Known rows, with every step that occurs
Y/U/F/W/D: [ 14.3 -17.0  13.8  24.3   3.7 -26.2  25.1  13.6  17.9   9.7  24.6  14.7
 -43.6 -40.5  21.7 -10.6  38.0  22.3  47.7 -42.2  -5.5]
Y/U/F: [  4.4 -14.1   9.8  29.1  10.9 -34.0  35.7   6.2  27.4   7.6  52.4   2.1
 -30.7 -46.4  11.5  10.2  25.7  22.8  37.9 -50.5  -2.5]
F/U: [-26.7  -0.8 -15.7  14.6   4.7 -22.3  11.2 -10.1  43.5 -28.6   9.9   4.9
  -7.2 -23.6  -0.6  -9.5 -10.9   8.9  27.9 -31.9   9.3]
T/D: [-34.7 -11.2  -9.8  -7.6  -4.7  14.0 -42.9 -62.5  59.3 -38.0   3.0 -57.1
  -5.5 -27.1   7.7  29.1 -16.5  32.0  43.3 -20.5  42.5]
T/D/W/F/U/Y: [ 22.4 -15.9 -32.7  30.0   5.5  53.7 -74.1 -31.5  11.8  -3.3 -54.0 -54.4
  24.8 -44.8  34.5  25.6   8.6   5.6  49.6 -43.8  28.0]
G/F/W/D/T: [-48.3 -26.4  -3.2 -22.0  -1.0 -32.2 -16.2   3.9   8.7   9.1 -46.1 -10.8
 -41.7 -49.8  31.3 -53.0  33.2 -24.6  46.3 -36.1  32.4]
D/T/Y/U/F/W: [-31.2  10.4  -9.9   8.2  27.1 -52.5 -19.0  -0.6   9.2  -2.1  58.4 -20.9
 -38.3 -68.6  -9.2 -46.8  33.0 -27.3  13.9 -15.1  25.9]
T/Y/U/F: [-28.0   9.0  37.5  17.5  21.9 -19.4 -18.7 -21.8  21.6   1.2  57.8 -39.0
 -13.8 -71.4   1.0  11.4   8.4  17.0 -14.8 -56.9 -29.7]
W/F/U/Y: [  1.2  -0.8 -33.3  18.6  13.2  19.0 -11.9 -42.4  26.3  22.5 -27.5   4.6
 -14.6 -46.8  35.7  17.5 -31.3 -44.2  10.4 -45.9 -29.8]
D/T/Y/U/F: [-25.8  15.5 -18.0   8.5  17.6 -53.1 -11.9  -4.7  14.2  -2.0  68.1 -27.6
 -33.1 -69.6 -13.1 -30.7  28.5 -21.6  11.5 -21.9  28.8]
Y/U: [-23.0   8.9  -9.8   6.9 -12.5 -41.2  29.7 -12.1  36.7  -9.2  46.3   9.6
 -42.5 -20.8  -5.0  -7.8   4.4   9.0  23.5 -19.7  -8.0]
D/T/Y: [-54.7  10.1 -23.8   0.2  16.8 -52.0 -39.7 -33.7  27.9 -12.7  53.7 -50.0
 -37.3 -67.2 -22.3 -30.1  -0.9 -33.7   4.2  -0.5  52.6]
D/W: [-11.8 -50.7 -10.7  64.7  18.0  -3.9 -74.0 -18.6  13.3   3.5 -20.4 -72.3
  -9.1 -60.2  -4.8   2.2   5.0  -0.6  39.2 -11.0  81.5]
W/D/T: [  5.4  -5.4 -53.1  -8.0 -53.1 -38.5 -22.7 -26.4  41.1  -5.4  -4.5 -29.6
 -64.4 -30.2  -6.6 -14.0   4.6  -6.3  47.4   2.3  74.0]
D/W/Y: [ -5.8 -18.4   9.2  62.9  27.5  21.8 -76.3 -39.5   0.6  18.2 -34.8 -69.5
 -18.9 -76.2  -8.3   6.6   9.6  -9.6  43.6   4.5  59.9]
F/W/D: [-32.9 -30.7   7.3   5.1  -4.4 -17.2 -45.5 -40.1  37.1 -13.4 -31.2 -19.2
 -64.2 -31.2  11.8 -28.9 -10.5  -1.3  40.4  10.8  37.1]
T/Y/U: [-47.1  26.0  23.2   1.8   6.6 -24.1 -23.6 -34.8  27.8  -9.8  54.5 -34.3
 -24.0 -55.0 -11.1  -2.1  -7.1   7.8 -25.8 -36.3 -32.4]
T/D/W/F/U: [ 22.9 -20.3 -26.9  22.9  -5.0  61.0 -71.7 -35.1  17.8  -7.1 -50.1 -51.0
  26.9 -34.2  23.8  16.7  24.2  13.4  49.5 -42.0  35.7]
W/D/T/Y/U: [  9.1  18.8 -40.6 -14.2 -54.4 -34.9 -21.4 -17.5  26.7  -2.2   8.6 -24.6
 -57.0 -35.2  -8.1 -21.2  18.5  -1.5  23.0 -12.4  36.9]
G/Y/U/F: [-57.7  12.8  20.8  -0.2  -3.0 -58.8  14.5   7.7   4.1  27.9   7.2  -7.3
 -36.7 -53.7  26.8 -16.6 -35.6  22.9  36.5 -36.4   6.9]

Rows
[-40.7  17.9   6.7  -7.3 -13.3 -64.3   9.0  21.6  -9.2  30.3 -10.1   6.7
 -52.4 -49.4  30.5 -44.9 -14.2  12.2  50.3 -23.5  17.3] -> G/Y/U/F/W/D/T
[  0.6  -8.4  -2.4  26.7   8.9  49.3 -79.4 -53.2  19.4 -12.3 -37.8 -74.7
   7.4 -50.3   7.6  23.4  14.8  24.4  58.1 -13.6  53.9] -> T/D/W/Y
[ 18.4 -11.3  -1.0  21.8   4.7 -37.7  27.7  22.6  12.3   9.3  30.4  19.8
 -49.6 -42.7  16.7 -24.8  48.6  10.2  53.1 -35.5   6.4] -> Y/U/F/W/D/T
[ 25.3  -6.0   6.3  34.9  13.4  49.2 -57.8 -28.3   9.4  -1.6 -27.7 -60.2
  10.7 -56.7  16.6  24.7  38.3  34.3  65.7 -34.1  38.4] -> T/D/W/Y/U/F
[ 24.3 -13.2  15.4  70.8  29.3  19.1 -47.2 -10.1 -14.5  30.9 -20.9 -45.6
 -15.7 -77.8   1.9   5.2  38.9   1.3  51.0 -17.4  36.7] -> D/W/Y/U/F
[-62.8   8.9  29.7   2.0   6.8 -57.9   8.7   9.4  -3.0  26.8  -1.9   0.3
 -42.0 -52.8  30.3 -30.7 -32.2  16.9  39.8 -28.5   3.2] -> G/Y/U/F/W
[ 21.5   7.9 -30.5  -3.9 -43.7 -30.9 -19.6  -7.1  22.8   5.0  12.5 -27.1
 -51.5 -47.6  -0.2 -12.6  28.1   4.2  31.1 -27.7  39.4] -> W/D/T/Y/U/F
[-21.5 -44.5  55.2  48.3  70.2   0.5 -28.5 -36.5  22.5  15.8   4.8 -37.6
 -36.5 -89.9  20.5  12.6   7.0   4.6  52.9 -24.5  31.3] -> U/F/W/Y
[-46.9  11.2  37.0  12.3  38.9  -6.1 -18.7 -47.6  16.2   0.0  -4.0   7.8
 -64.0 -47.3   2.6 -37.4   2.7 -17.6  36.5  21.4 -10.8] -> F/W/Y/U
[-62.4  -2.6  33.2 -15.3  29.8 -13.5   0.3 -10.0   0.6  19.2 -33.8   1.2
 -37.3 -60.0  29.5 -44.4  29.9 -23.5  38.2 -34.5 -12.3] -> G/F/W/Y/U
[-26.1 -65.5  40.4  49.5  62.1 -17.6 -29.2 -22.4  31.2   4.1  15.6 -40.0
 -29.0 -78.2  24.4   9.1   3.5  11.4  48.7 -34.9  44.6] -> U/F/W
[ -4.4  28.3  33.5  21.8  24.5   2.7  15.9 -42.3  18.3  23.9  22.1  -7.5
 -46.4 -68.5   0.8  17.3  13.2   4.0  41.2 -16.6 -17.0] -> W/Y/U/F
[ 13.2 -29.4 -22.9  22.8  -3.3  58.3 -82.8 -50.3  22.2  -4.2 -44.3 -67.7
  16.1 -40.4  20.4  23.9  14.5  10.9  47.6 -33.0  48.6] -> T/D/W/F
[ 25.8 -38.9 -27.3  58.4   9.7  38.0 -63.5 -15.6  -2.3  25.0 -52.9 -34.8
   8.2 -53.5  14.3  -4.1  22.9 -24.3  31.0 -37.1  35.0] -> D/W/F/U
[-21.3  -1.6  -7.1  -4.6  -7.0 -30.7 -36.9 -15.2  16.4 -10.0 -11.5  -3.5
 -66.6 -35.7   5.7 -56.7  19.5 -15.4  32.3   9.4  23.3] -> F/W/D/T/Y/U
[-15.6   7.5  39.2  12.7  11.7 -12.9 -27.7 -14.4  15.3   3.8  33.0 -29.8
 -27.9 -65.8   8.5  -2.9  17.5  18.3  -6.8 -52.5 -31.6] -> T/Y/U/F/W/D
[ 11.4   3.5  -4.7  23.1   1.8  45.1 -61.6 -39.0  12.6  -9.3 -29.7 -55.9
   5.3 -43.4   9.1  16.2  28.7  26.6  59.3 -18.9  36.8] -> T/D/W/Y/U
